What can hang from each mark:
K_995: K_319 K_550 K_802
K_319: K_104 K_209 K_212 K_910 K_995
K_8: K_104 K_212 K_995
K_104: K_802
K_550: K_104 K_212
K_802: K_212

Known rows, with every way that one mark hangs from another:
(K_8 K_104 K_212 (K_995 K_319)): [-17   9 -38  11  33 -25 -54  12 -23 -19   6 -14 -25 -25  12 -13  32  12
   1  47]
(K_995 K_550): [ -9  -5   6   2  11  16   2  21   4   0   0  16 -26   0  -5 -10  -1  -8
  -2   1]
(K_8 K_104 (K_995 K_550 (K_802 K_212))): [-29   6 -29   5  46  14 -46  26 -28 -12  11 -20 -38   5 -15 -15  13  -3
   4  38]
(K_8 K_104 K_212 (K_995 K_319 K_802)): [-20   3 -43  20  36  -9 -68   2 -33 -17  13 -16 -33 -19   7 -22  36  15
  -2  60]
(K_319 K_104 K_209 K_212): [-26  12  -3  18   7 -12  -5  -8   9 -11  24 -22 -22 -30  13   4  14  13
  62 -23]
(K_995 K_550 K_802): [-13 -12   1   9  14  31 -11  11  -5  -1   8  14 -33   6 -10 -18   4  -5
  -6  14]
(K_104 K_802): [-15  -1   1 -10  -1   4  -5   1  23  -2   1  -5  -1 -11  -5  -6  12 -10
   2   4]
(K_319 K_104 K_212): [-24  10  -9  13   6  -6  -2  -5  25  -7  30 -15 -27 -32   8   4  12  13
  36 -21]
(K_319 K_104 K_209 K_212 K_910): [-41  17   6  41  -2 -12 -10  -9  28 -11  30 -22 -12 -34  18   4  11  25
  57 -29]
(K_319 K_209 (K_995 K_802)): [ -3   0  -1  20   3   1 -22 -12 -22  -7  13  -4  -7  -6  10 -17  10 -11
  38  12]
(K_8 K_104 K_212 K_995): [-14   4 -24  -1  19 -24 -42  26 -32 -25   1 -13 -23 -24  12  -8  21   4
  -1  37]
(K_995 K_319 (K_550 K_212) K_802): [-18  -1 -14  36  21  38 -24  -5   2   6  22   8 -41  -6 -11 -17   5   6
  -1  15]
(K_8 K_212 (K_995 (K_319 K_910) K_550 K_802)): [-37  -5 -19  51  36  15 -63  17 -18  -7  19   4 -35 -12  12 -23  24  21
 -10  47]
(K_550 (K_104 K_802) K_212): [-16  10  12  -2 -17  14  -7 -10  38  -3  21 -16 -15 -17  -4   6   9  -3
   2 -10]
(K_319 K_209 K_910): [-18   5  12  26  -4  -6  -5   6  11  -7   7  -1   1 -11  11  -3   0   5
  25 -14]
(K_319 K_209 K_212): [-16   8  -3   9   6  -8  -1  -1  -2 -15  13  -5 -19 -13  -1   1   8   2
  56 -12]
(K_802 K_212): [-12   2 -22   0  21  -4  -2  13  10  -3  12  -8 -12 -12 -16   2  -6  -6
  19  -8]
(K_995 (K_319 K_209 K_212 K_910) K_550): [-43  15   3  48  23   7 -21  -5  19  -7  23  -1 -23 -11   1 -10  14  18
  46  -3]
(K_319 K_910 (K_995 (K_550 K_104) (K_802 K_212))): [-36   8   6  41  13  23 -36  -5  21  -3  41 -15 -23  -2  -5 -13   3  -1
  11   7]
(K_995 K_319 K_802): [ -7  -4 -22  18  20  14 -23 -13   8   5  16   6 -23  -5  -4 -16  17   4
   4  17]
(K_995 K_802): [ -4  -8  -8   6   4  15 -10   0   0  -2  10   6 -20  -4  -4 -12   6  -4
   1   9]

Rows:
[-26   8 -12  38  19  17 -14   0  23   9  24  -6 -38 -30   6  -3   7  15
  10  -8] -> (K_995 (K_319 K_104) (K_550 K_212))
[-40  16  11  39  13  17 -21 -11  47  -4  37   3 -37 -10   0  -4  18  17
  18  -6] -> (K_995 (K_319 K_212 K_910) (K_550 K_104))
[-11   2  -1  15  17  16 -15  37 -18  -6   5   9 -37  -6   8   1  -2  -6
   3   5] -> (K_8 (K_995 (K_550 K_212)))
[-11   5  17  10  -4  25   0  11  17  -4  20   6 -40  -7  -3   3  -4  -4
  -2 -12] -> (K_995 (K_550 K_104 K_212))
[-39  13  21  45   0  26 -29 -16  24  -9  48  -5 -31  -5   6 -15  15   7
  22   2] -> (K_319 K_212 K_910 (K_995 (K_550 K_104) K_802))
[-16   7 -11  24   7   6 -20 -18  -3 -10  34  -5 -20 -13   2 -15  15  -2
  40   7] -> (K_319 K_212 (K_995 K_802))
[-36  18  -3  17   1  -7 -18 -23  31  -7  34 -33  -4 -38  13  -5  26   3
  45  -7] -> (K_319 (K_104 K_802) K_212 K_995)
[-43  19   4  60  -1  -4 -32 -28  12 -11  47 -30 -10 -32  24 -11  19  21
  62 -12] -> (K_319 K_104 K_209 K_212 K_910 (K_995 K_802))
[-21   9  -2  39   9  -8 -19  -6  18  -1  10  -2  -2 -15  12  -7  11  12
  27  -1] -> (K_995 (K_319 K_209 K_910))
[-24   8  -5 -14   9   2 -14  -5  37  -3  20 -28  -8 -10 -18   6  12  -9
  12  -4] -> (K_550 (K_104 (K_802 K_212)))
[-13  -3 -30   5  35   4 -33  20 -21  -5  15 -12 -26  -2  -5  -2   8  -6
  16  20] -> (K_8 (K_995 (K_802 K_212)))
[-18 -10   0   8  20  18 -48  21 -29 -15  17   1 -52  -2  10 -13  22   2
 -12  37] -> (K_8 K_212 (K_995 (K_550 K_104) K_802))
[-26  16 -36  19  37  -2 -51  -9 -13 -15  25 -18 -37  -9   2 -13  39  14
  26  40] -> (K_8 K_104 (K_995 (K_319 K_212) K_802))
[-13  -1  14  18  -3  40 -15   0   9  -1  28   3 -48  -1  -7  -6   1   0
  -6   0] -> (K_995 (K_550 K_104 K_212) K_802)
[-22   6 -36  24  37 -16 -71   0 -46 -22   7 -22 -28 -17  12 -22  39  16
  22  58] -> (K_8 K_104 K_212 (K_995 (K_319 K_209) K_802))
[ -6   5  20   8   2  12  -9   2  11  -3  18   6 -25  -1  10  -9   8 -17
   6   2] -> (K_319 (K_995 (K_550 K_104)))
[-23  -7 -22  31  42   7 -60  15 -50 -12   6  -1 -40  -7  11 -22  28  10
  20  52] -> (K_8 K_212 (K_995 (K_319 K_209) K_550 K_802))
[-17  12  13  38  -7 -15 -14  -2   4 -10  12  -3  10 -17  20  -8   3  -2
  37  -7] -> (K_319 K_209 K_910 K_995)
[-12   1  -7  25   3   3 -23 -15   4   0  28 -15 -15 -24  18 -14  16   2
  18   4] -> (K_319 K_104 (K_995 K_802))
[-25  -3 -20  10  32   8 -55  25 -44 -22   6  -7 -43  -8   1 -24  23   5
 -14  56] -> (K_8 K_104 K_212 (K_995 K_550 K_802))
[-31   6 -17  -6   4 -12 -32  -2   5 -20   4 -25  -5 -29  -9 -15  22   4
  -7  32] -> (K_8 (K_104 K_802) K_212)
[-39   8 -27   7  40  -2 -62  12 -15 -15   1 -21 -24 -19   2 -20  40   8
 -10  61] -> (K_8 (K_104 K_802) K_212 (K_995 K_319 K_550))
